Each row was made from one walk, in order. Every step used is in the known rows, and no mark comes twice. Write each row's walk.
In the rows, 128 means zero.
Known rows
rinof -> naped -> bikik: [136 135 129 135 145 164 129 148 128 124  48 118  78 109 179 128 190 148
 120 106 153 116 138 145 103 134  90  88]
larad -> noso: [134 124 137 130 126 147  91 153  99  82  88 121  67 113 187 125 134 136
 102 122 124 129 111 147 110 138 140  88]
naped -> rinof: [105 132 112 109  95 170 116 157  85 125 139 109  63 105 169 130 154 142
 133 111 136 128  86 134 130 133 168  92]
noso -> larad: [104 133 119 121 142 156 126 154  70 113 137 118 101 107 154 128 153 126
 114 120 142 143  89 154 110 138 159 127]
zokibud -> larad: [101 138 107 122 117 156 133 150  74 114 115 112 102 120 157 129 129 121
 135 118 129 134 102 134 105 146 175 109]
zokibud -> pamol: [102 128 121 113 120 152 122 152  84 107  77 101  51  92 150 117 109 123
 121 111 132 130 104 142  92 124 195  84]
bikik -> naped -> felur: [105 126 141 117 118 180 111 165 157 113 125 117 143 128 146 118 144 125
  96  94 164 126 130 137 126 131 145 123]
bikik -> naped: [ 94 125 130 135 109 158 116 156 147 117 132 114  98 125 149 124 139 154
 120  96 154 125 112 145 115 146 174 132]
felur -> lari: [ 84 146 125 134 128 185 105 153 153  89 160 122  62 117 172 126 103 161
 118 104 154 129 118 133 109 128 151 127]
rinof -> naped: [114 130 126 139 131 135 126 155 131 131  65 113 114 129 161 127 150 154
 130  98 152 127 121 138 104 144 152 115]
zokibud -> larad -> noso: [130 125 107 127 123 147 113 149  65  94  97 119  69 104 180 133 118 128
 114 132 112 125 107 147 103 149 151  87]
zokibud -> pamol -> zunam: [ 99 127  86 109 111 148 117 153  73  82  80 103  45 104 178 122 112 136
 143 113 147 126 136 164  86 121 154  82]
dizap -> lari -> rinof -> naped: [ 97 135 112 147  91 109 108 157 110 125 129 108  96 112 185 131 180 183
 135  90 170 130 106 145 132 145  97 116]
naped -> zokibud: [ 95 124 156 123 120 194 108 153 124  57 111 104 115 136 146 123 168 101
 131 107 138 139 110 139 106 121 118 115]
dizap -> lari -> rinof -> naped -> zokibud -> pamol: [ 82 115 117 132  89 140 113 155 103  92  96  85  62  82 154 127 167 152
 146  87 158 124 110 165 110 124  85  91]
bikik -> naped -> zokibud -> larad: [ 79 115 121 128 105 194 132 151 129  88 141 102 112 123 125 132 146 118
 144 101 139 121 116 154 106 146 135 130]
lari -> felur: [ 93 140 168 118 117 155 117 152 117 111  94 106 134 165 179 113 174 119
 106 104 142 136 121 113 109 134 157 119]
naped -> felur -> lari -> dizap: [ 79 142 137 130 124 188 108 166 134  76 139 131  67 129 185 139 145 137
  79  73 167 127 160 119 134 117 100 106]
zokibud -> naped: [116 132 123 132 131 150 129 143 106  84 131 110  98 141 141 129 129 150
 137 124 148 138 116  78 107 138 136 133]
felur -> lari -> rinof: [ 74 140 119 135 111 145 101 158 121  87 178 125  24 108 172 140 116 181
 113 100 165 123  99 102 124 122 106 116]
rinof -> naped -> zunam: [109 142 113 132 133 143 137 160  90 124 101 106  92 104 171 128 153 164
 117 105 174 121 133 118 108 140 147  87]
bikik -> naped -> felur -> lari: [ 83 135 130 124 125 209 104 164 202 104 176 126 106 117 155 122 100 158
  92  90 179 117 143 142 128 126 128 137]
pamol -> bikik: [119 133 108 129 132 128 108 145 134 128 102 120 129 100 160 127 133 123
 112 112 141 124 123 182  97 132 152 112]
lari -> rinof -> naped -> felur: [117 127 133 122 124 118 116 169 109 126  76 118 125 123 156 133 163 144
 100  92 173 123 117 101 130 123  74  96]
lari -> rinof -> naped -> zokibud -> pamol -> bikik: [106 104 103 126 124  98 123 149 114 122  44  97  73  59 122 141 132 135
 125  94 152 101 124 176  83 116  77  77]
lari -> dizap: [ 91 132 137 142 104 138 118 158  79  89  98 119  59 137 181 141 187 134
 107  78 143 135 130 121 122 137 148  98]
felur -> lari -> dizap: [ 69 141 127 149 113 166 111 156 123  78 146 127  20 126 189 146 146 165
 102  74 156 126 142 123 122 131 130 113]
larad -> noso -> naped -> rinof: [125 127  85 123 111 137 103 158  77 105 132 114  57  92 167 148 107 157
 130 120 138 120  86 154 143 144 147  79]
rinof -> naped -> zokibud -> pamol: [100 112 134 123 129 165 131 152 122  97  34  89  82 100 127 123 139 121
 139  96 140 121 124 158  83 123 137  91]
larad -> noso -> naped: [126 131 111 141 138 122 100 154  97  84  97 120  95 117 161 140  99 147
 117 118 143 130 106 151 122 144 144  98]

Write each row's walk
[ 82 134 112 147 120 123 115 159 145 118 135 122  40 107 167 144 121 206
 120  89 176 112 114 109 118 132  89 118] : felur -> lari -> rinof -> naped
[ 84 148 157 125  93 169 103 150 129 108 133 100 151 160 206 103 193 129
 115 100 149 145 127 150 122 141 150 130] : dizap -> lari -> felur
[128 109 121 136 133 162 122 150 106  84  50 108 100 112 157 138 145 124
 131 117 119 116 127 162  94 148  87  94] : rinof -> naped -> zokibud -> larad -> noso
[ 89 138 129 142 135 167 120 168 157 109  96 129  81 128 181 143 151 161
  85  60 179 116 175 124 128 127  84 109] : rinof -> naped -> felur -> lari -> dizap
[109 122 105 137 119 128 110 148 168 141 125 121 127  96 145 130 127 148
 111  98 155 111 130 193  99 145 161 130] : pamol -> bikik -> naped
[121 146 110 132 147 161 123 148 103  96 105 120  95 113 160 139 152 134
 130 113 161 127 119 146 124 131 115  95] : noso -> naped -> bikik
[ 86 142 132 116 121 167  96 167 131  87 172 128  70 110 167 133 117 150
  90  99 175 124 117  99 136 108  78 105] : naped -> felur -> lari -> rinof
[ 98 110 124 135 120 166 106 146 185 101 126 110 144 103 127 131 151 121
 121  96 152 112 134 202  96 133 115 132] : pamol -> bikik -> naped -> zokibud
[ 87 139 120 135  81 131  93 156  89  94 173 110  81 113 190 125 178 158
 129 100 158 141  91 135 137 136 115 113] : dizap -> lari -> rinof
[116 129  98 115 103 164 133 147  83 108 163 103  62 117 146 137 134 162
 150 122 144 128  96  82 126 138 141 114] : zokibud -> naped -> rinof
[112 112 116 125 135 154 105 152  89  49  68  96  64  86 129 135  86 112
 128 118 132 123 109 174 102 123 131  74] : larad -> noso -> naped -> zokibud -> pamol
[100 138 116 123 129 161 113 156 130  71 195 124  73 123 143 140  99 173
 105 112 183 124 128  45 132 112  49 128] : zokibud -> naped -> felur -> lari -> rinof
[115 143 106 127 129 157 141 149  69  75 171 103  80 116 149 131 129 161
 127 129 171 132 129  63 112 136 137 106] : zokibud -> naped -> zunam
[106 138 115 144 137 152 118 152 139 115 117 129   4  88 184 145 165 201
 112  94 176 101 134 117 118 123  33  92] : felur -> lari -> rinof -> naped -> bikik
[115 119 130 138 137 159  96 153 116  40 101 111 113 124 144 140 124 116
 127 117 140 131 109 158 118 132 100 102] : larad -> noso -> naped -> zokibud
[ 78 104 101 115  98 185 116 154 128  58 103  93  58 109 147 126 130 136
 153  92 156 114 148 184  88 121 120 104] : bikik -> naped -> zokibud -> pamol -> zunam
[108 145 119 118 143 156 116 164 117  97 111 117 177 135 135 129 108 109
 114 106 171 139 117 132 134 126 137 112] : noso -> naped -> felur
[123 142  94 133 138 131 111 160  59  73 136 115  71  92 172 141 102 156
 108 127 166 124 118 131 128 141 143  71] : larad -> noso -> naped -> zunam
[142 136 124 128 144 178 133 136 102  80 118 115  61 120 160 132 169 145
 130 131 149 127 137  89 106 129  84 107] : zokibud -> naped -> bikik
[107 117  81 120  94 144 115 152 146 167 154 114  88  72 151 138 136 161
 124  98 150 101 111 197 119 145 165 109] : pamol -> bikik -> naped -> rinof
[121 133  81 136 134 124 121 151  65  94 109 118  96 108 154 146  79 137
 130 128 132 126 101 153 117 157 154  95] : zokibud -> larad -> noso -> naped
[120 113 128 124 123 181 108 147  82  52  99 109  84 111 162 133 140  99
 124 128 110 127 114 155 100 138 103  88] : naped -> zokibud -> larad -> noso
[ 96 139  85 119 107 146 124 159  83 123 150 108  90 108 145 143 116 149
 151 107 156 128  80 140 143 140 170 102] : noso -> naped -> rinof
[107 102 122 133 111 184 111 150 118  70 121 109  81 108 148 137 136 125
 125 113 122 113 120 169 106 149 109 109] : bikik -> naped -> zokibud -> larad -> noso
[ 95 114 142 137 114 130 117 160 116  87  86 104  95 124 139 141 187 145
 135  90 160 122 105 115 114 126  59 107] : lari -> rinof -> naped -> zokibud
[105 114 116 113 131 158 113 143 122  91  69  97  97  70 127 124 118  89
 123 110 130 118 128 202  74 112 139  87] : naped -> zokibud -> pamol -> bikik
[ 92 106 129 124 112 126 126 158  91  94  53  90  44  88 126 136 148 140
 134  91 151 115 107 128  97 117  89  78] : lari -> rinof -> naped -> zokibud -> pamol
[122 100  96 134 122 157 107 140 142  96 110 114 110  79 143 141 124 119
 114 116 123  99 139 217  91 149  99 108] : pamol -> bikik -> naped -> zokibud -> larad -> noso
[ 84 133  99 129 131 169 137 150  90  71 129 102 145 131 115 143 115 102
 161 112 146 135 101 146 114 140 133 121] : noso -> naped -> zokibud -> larad
[102 138  77 126 135 134 104 163  88  79 168 133  67  90 158 157  51 159
  99 117 166 111 113 117 142 131  64  91] : zokibud -> larad -> noso -> naped -> felur -> lari -> rinof
